Each row was made from one small tree. The marks that hang from a mark follow it in brackets, in alphabetical order. Every link used is in the known rows. Write each row's tree.
Known rows:
fepazi[laraf]: [  0.8 -11.9  16.2  -0.3 -15.4  26.4  -3.1 -24.1  -7.3   4.3 -14.8   0.4
 -14.9  -9.5  -8.6  -1.0 -14.7 -15.9  18.1 -25.0  11.5]
fepazi[kofavad laraf[modo] vebab[saze]]: [ 19.3  18.5 -21.0  11.6 -27.0  22.2  14.8  -0.2 -20.1  -6.1  -0.1   0.1
 -18.0   0.8   2.7  12.4  -1.9 -17.9  26.0 -25.9  40.7]
kofavad[fepazi[laraf[modo] vebab]]: [-10.9  11.9 -11.7  -9.6  -7.0  13.7  -4.2  18.3 -25.6  23.5 -29.8 -29.3
   3.7   2.8   6.7   7.7   4.2 -17.1  -4.0 -29.2  33.9]
fepazi[kofavad[rega] laraf vebab[saze]]: [ 12.1  11.9 -42.8  48.0 -15.0   3.2   6.3 -33.5  -0.7 -10.5  13.7 -10.0
 -44.6  11.1   3.2 -15.7  -8.7  -8.6  27.1 -21.3  32.2]
lopeb[kofavad laraf]: [  4.4 -32.6   4.0   4.1 -15.6  18.4   6.5 -13.1 -11.5 -10.5 -51.8  11.5
  11.1 -10.8 -10.0  10.8 -32.2  30.3   3.8   5.9  19.0]
rega[lopeb[kofavad[fepazi]]]: [-30.5 -30.9 -22.1   7.6 -24.3  14.2  -3.4  -4.2 -20.2 -16.0 -51.1  12.4
  22.6  -3.0 -20.2  38.4  15.5  23.9 -14.6  35.9  -4.5]
kofavad[fepazi[laraf vebab]]: [-11.9   4.3 -17.8   6.8  -6.7   7.2  -3.6  -1.2 -12.7  36.6 -13.2 -23.1
 -10.3  12.0   4.1  -3.7   1.1 -22.1  -5.4 -22.7  19.9]
lopeb[laraf]: [ 14.7 -27.3  17.0  -3.4 -21.8   5.6   0.1 -21.4  -6.0   2.0 -39.3  -0.1
   2.2 -24.8   1.6  -2.0 -25.5  11.2  -2.1 -17.5   4.6]
fepazi[laraf vebab]: [ -5.2  -5.5   4.4   9.4 -16.8  20.9   7.3 -11.9  -5.8  24.6  -7.1 -13.6
 -16.7   7.6   5.3  -4.0 -18.8 -27.0   8.8 -30.0  13.3]
fepazi[kofavad laraf[modo]]: [ 22.1   9.2   3.7  -6.3 -27.2  16.7   4.7  -6.3 -37.1 -21.2 -17.5   2.5
   3.3 -26.8  -2.5  22.4   6.6  -4.2  18.7  -9.0  36.9]
vebab[saze[laraf[modo] lipu]]: [-13.5  10.2   2.9 -12.6 -10.8  55.7 -10.1 -34.4  -0.9  -6.4 -41.3   9.5
 -24.0  -9.3  -9.6  -4.7 -38.2 -29.3  17.5 -23.8  20.4]
saze[laraf[modo] lipu]: [-14.3   6.0  17.0 -20.5 -11.4  43.5 -16.1 -31.3 -16.3  -0.3 -53.1  -1.2
  -7.2 -22.2  -2.7   2.6 -28.0 -27.9   1.8 -12.5  23.7]
vebab[lopeb saze[lipu]]: [-15.2  -5.7  -6.2  29.4  -7.3  46.5  18.3 -29.6  18.3   5.3 -16.9  17.8
 -22.7  20.8 -16.3   2.4 -11.7 -10.0  24.7   1.1 -20.3]
modo[laraf]: [ -7.0 -12.1  17.4  -4.5  -7.9  29.3   1.8 -31.7 -15.3   6.5 -26.8   3.5
  -1.4  -5.4  -1.9  22.1  -5.2   6.3  -6.9 -13.6  -5.6]
lopeb[kofavad[fepazi[laraf]]]: [-14.7  -7.0 -18.4   7.0   0.4  24.4  -8.6   2.2 -18.5   5.7 -31.6   7.1
   2.1   7.5 -18.6  12.7  -5.7  11.4  10.5   6.1  29.6]
fepazi[kofavad[rega] vebab[saze[laraf]]]: [ -5.1  13.4 -37.2  33.8 -25.9   0.7   4.8 -44.3  -9.4  -3.6   5.7 -10.5
 -38.2  -1.8   0.5 -20.9 -23.2  -7.2   5.9  -5.1  33.6]
lopeb[kofavad[fepazi]]: [-18.4 -18.5 -20.7   4.7  -5.0  13.9   5.0  -1.4 -26.0  -2.1 -49.8   1.5
  13.4  -3.7 -26.0  20.4   0.5  22.5  -2.0  27.0  17.8]
lopeb[kofavad[fepazi rega] laraf]: [ -8.9 -20.5 -32.9  20.8   5.1  -6.7 -12.5 -16.3 -11.7 -11.9 -63.8 -12.9
  12.4  -6.6  -6.5  -7.2 -18.5  55.3  -7.9   8.3  24.1]
kofavad[rega]: [ -4.9 -27.3   1.4  18.2 -12.8   1.9   3.9 -44.3  -4.6 -16.8 -36.7 -21.4
 -16.0 -17.2 -11.6 -11.6 -11.4  15.7   7.1 -10.7   3.6]
vebab[lopeb[kofavad laraf[modo]] saze]: [ -5.4  -8.5   1.2   2.0 -17.8  47.4  26.0   9.5 -11.6 -13.4 -45.3  27.0
  15.3   1.5  -9.4  22.4 -28.4  41.1  17.1  -1.2   9.3]
saze[laraf lipu]: [-16.7  -1.3   9.7  -3.6 -11.9  34.6 -18.7 -46.7  -2.7  10.2 -35.8   2.8
 -18.9  -8.5  -6.1  -6.3 -32.8 -30.1   0.5  -2.6  11.7]
fepazi[vebab]: [ -4.2 -19.9   3.0  10.8 -22.6   9.0  19.6 -14.8 -12.4  18.6 -24.6 -22.2
  -8.5  -2.8  -2.0   5.0  -9.8 -15.0  -3.2 -10.0   4.4]
vebab[saze[laraf]]: [-15.0  -4.3  10.3  -6.4 -28.2  35.8   4.4 -39.6  -4.5   3.5  -9.4  14.1
 -29.3 -12.4 -16.1 -11.2 -38.3 -21.7  10.1 -19.5  11.7]

Write each row's tree:
[-16.2  11.9 -25.5   3.9   4.4   1.7 -12.0  -0.4 -19.8   8.8 -38.9 -43.2
  -4.1   5.0  10.8  -8.0   3.3   2.6  -1.0 -33.2  34.9]
kofavad[fepazi[laraf[modo] vebab] rega]
[-17.1   9.7 -46.5  33.8   3.5   4.6  -7.7 -18.9   7.4  15.9  -4.0 -26.2
 -36.4  26.7  -0.4 -27.6  -8.5  -7.0  12.8 -34.7  21.8]
kofavad[fepazi[laraf vebab[saze]] rega]
[  4.3 -29.6 -10.5  20.5  -4.0   8.3  -2.2 -30.6  -2.7 -23.9 -55.1  -4.3
   1.7 -10.8  -7.2  -3.5 -32.9  48.8   6.1   2.8  19.7]
lopeb[kofavad[rega] laraf]
[-17.2   9.5 -24.2  -3.2  -2.0  30.7  -0.7  26.6 -30.7  14.3 -44.8 -15.8
  12.7  14.9  -0.9  19.8  -4.1   4.0   2.1  -5.4  44.8]
lopeb[kofavad[fepazi[laraf[modo] vebab]]]
[-21.2 -20.7 -36.2  24.0   4.3   0.1   1.3 -19.0 -17.5 -14.7 -52.2 -15.9
   1.7   0.5 -22.0   5.1  -0.7  43.4   1.4  24.5  19.9]
lopeb[kofavad[fepazi rega]]
[-16.7   3.1  -0.8   4.6 -13.0  47.5 -13.0 -52.1  12.5   4.0 -23.4  15.2
 -37.9   2.0 -14.3 -14.6 -41.1 -34.1  16.9 -15.4  12.8]
vebab[saze[laraf lipu]]
[ 15.0   8.1 -14.4  22.1 -28.0   1.6   9.3 -11.9 -18.5  15.2   6.1  -7.8
 -16.1  -2.4   7.9  10.6   1.4 -21.8   8.8  -7.0  29.8]
fepazi[kofavad laraf vebab]
[-15.9  -9.5 -33.6  23.9  -4.0 -18.7   2.1 -18.3 -13.7  16.8 -33.4 -41.8
 -11.8   5.8   1.6 -12.7   3.0   8.9 -16.7  -8.0  11.9]
kofavad[fepazi[vebab] rega]
[ -4.9 -40.4   0.2  14.4 -30.1  -4.2 -13.7 -45.3   2.1 -28.7 -46.1  -5.5
   4.5 -22.3   7.6  -1.6 -13.7  26.3 -11.6 -13.4 -18.1]
kofavad[rega[lopeb[laraf]]]
[ -4.0 -11.9 -10.9 -16.9  -4.3  14.6  -4.4  18.2 -33.9 -10.7 -76.1   0.8
  34.3 -20.7  -9.9  22.8 -10.7  40.8  -8.3   6.8  33.7]
lopeb[kofavad[fepazi] laraf[modo]]
[-16.1   3.4 -25.2   4.7  12.4  22.7 -13.3  -2.3 -26.9 -21.4 -54.1 -16.7
   4.1   0.9 -11.9   7.6  -1.5  35.0  14.3  -7.2  43.7]
lopeb[kofavad[fepazi[laraf[modo]] rega]]
[-28.3  11.0  -0.7  12.9  -9.6  56.9   2.4 -38.6  13.5  19.0  -2.6  24.0
 -30.2  15.8 -10.5  -8.9 -32.0 -27.7  13.2  -4.4  -4.7]
vebab[lopeb saze[laraf lipu]]
[-32.1  -8.9 -36.0  27.9 -13.6  -2.5 -22.2 -17.9  -2.1  10.1 -18.2 -27.8
  -9.1  13.9   9.2  -3.8  13.4  -5.4 -16.5 -15.7   0.3]
kofavad[fepazi[laraf vebab] rega[lopeb]]
[ -4.4 -15.8 -25.2   0.3   4.1   0.9 -13.1  -1.8 -25.1 -24.3 -83.1 -14.4
  23.0 -14.8  -4.3   6.9 -13.3  59.3  -5.7   2.8  36.5]
lopeb[kofavad[fepazi rega] laraf[modo]]
[  2.2  -7.8  15.1  -4.9 -22.9  37.2  19.5   2.7  -5.2  -3.6 -28.7  16.6
   5.7  -9.4   2.4   7.1 -17.9  23.0   7.8 -27.4  -4.2]
vebab[lopeb[laraf[modo]] saze]
[-33.7   2.2   1.0  12.7 -20.6  59.0  22.8 -17.4  -5.1   6.2  -4.5  34.1
 -13.0  11.3 -21.8   8.7 -34.2   6.8  15.1  12.0   5.7]
vebab[lopeb[kofavad] saze[laraf]]
[-20.7  11.9  21.1 -16.5 -29.2  54.6  18.1 -12.4 -12.4   5.0 -13.0  17.5
  -8.8  -9.8  -7.7   5.8 -23.6  -6.5  10.8 -17.3   2.7]
vebab[lopeb saze[laraf[modo]]]
[ -5.4 -36.8   6.2 -12.5 -36.3  31.0   0.2   0.0 -22.3 -35.6 -74.3  17.8
  38.5 -24.5  -2.1  39.1 -14.1  34.2  -9.2   9.8   2.5]
rega[lopeb[kofavad laraf[modo]]]
[-20.9 -14.3  -8.8  26.1 -15.8  47.9  37.5  -9.0  -2.5  -5.2 -13.5  29.3
  -8.1  18.0 -26.1  22.6 -13.3  25.3  25.3  19.6  -5.3]
vebab[lopeb[kofavad] saze]
[-27.7 -13.0 -47.2  33.9   5.2  -4.6   6.5  -8.2 -16.7   4.9 -44.7 -30.8
   1.5  17.0  -9.8   0.5  -3.3  28.0  -5.4  19.3  24.3]
lopeb[kofavad[fepazi[vebab] rega]]
[-27.0 -13.5 -23.2  17.6 -13.8   1.0 -27.1 -31.7  -6.1 -12.8 -25.8 -10.7
  -4.0  -3.7  -3.7  -3.0  16.3   6.3  -7.4 -11.4  -3.0]
kofavad[fepazi[laraf] rega[lopeb]]
[ -2.2   3.1 -29.3  47.2 -21.7 -13.7  32.0 -19.3 -17.1   6.8   3.6 -18.9
  -6.6   7.4   9.3   7.1  17.2  16.2  -2.6  20.0   0.4]
fepazi[kofavad[rega] vebab[lopeb]]
[-22.7 -29.0 -37.0  14.3 -26.3   0.7  -7.3   9.2 -14.0  10.4 -51.3   3.5
  28.8   7.5   7.4  28.5  -4.2  22.0 -33.7  18.3   1.9]
rega[lopeb[kofavad[fepazi[vebab]] laraf]]
[-37.9   7.9 -13.5  20.8  -4.8  69.5   6.4 -33.0  10.9   5.9 -17.2  36.3
 -21.6  25.9 -19.0   7.7 -36.5  -6.4  17.8  19.7   6.8]
vebab[lopeb[kofavad] saze[laraf lipu]]
[ -4.9 -18.8 -33.6  43.8 -41.6 -20.2   7.0 -34.4 -16.0 -21.8 -14.2 -16.3
   2.1  -9.1  10.0  16.8  17.9   8.9 -12.7  19.2  -2.3]
fepazi[kofavad[rega[lopeb]] vebab]
[ -0.2 -31.9  20.6 -17.7 -41.1  13.7  -7.7  -9.0 -19.5 -25.6 -59.6   4.2
  27.3 -35.4   8.7  25.1  -7.0  16.9 -15.9 -14.7  -8.4]
rega[lopeb[laraf[modo]]]
[-31.7   5.4 -30.8  31.1  10.9  20.0   0.6  -5.9  -8.4   6.2 -16.6  -4.0
  -1.6  23.5 -10.4   2.0   4.8  35.5  10.4  12.7  14.5]
vebab[lopeb[kofavad[fepazi[laraf] rega]]]
[ 10.1   7.5 -27.6  38.5 -15.6  -8.3   3.0 -28.6 -11.4  -1.0   3.1 -21.3
 -24.8   3.3   9.7  -9.1   3.1  -3.5  11.3 -10.3  33.1]
fepazi[kofavad[rega] laraf vebab]
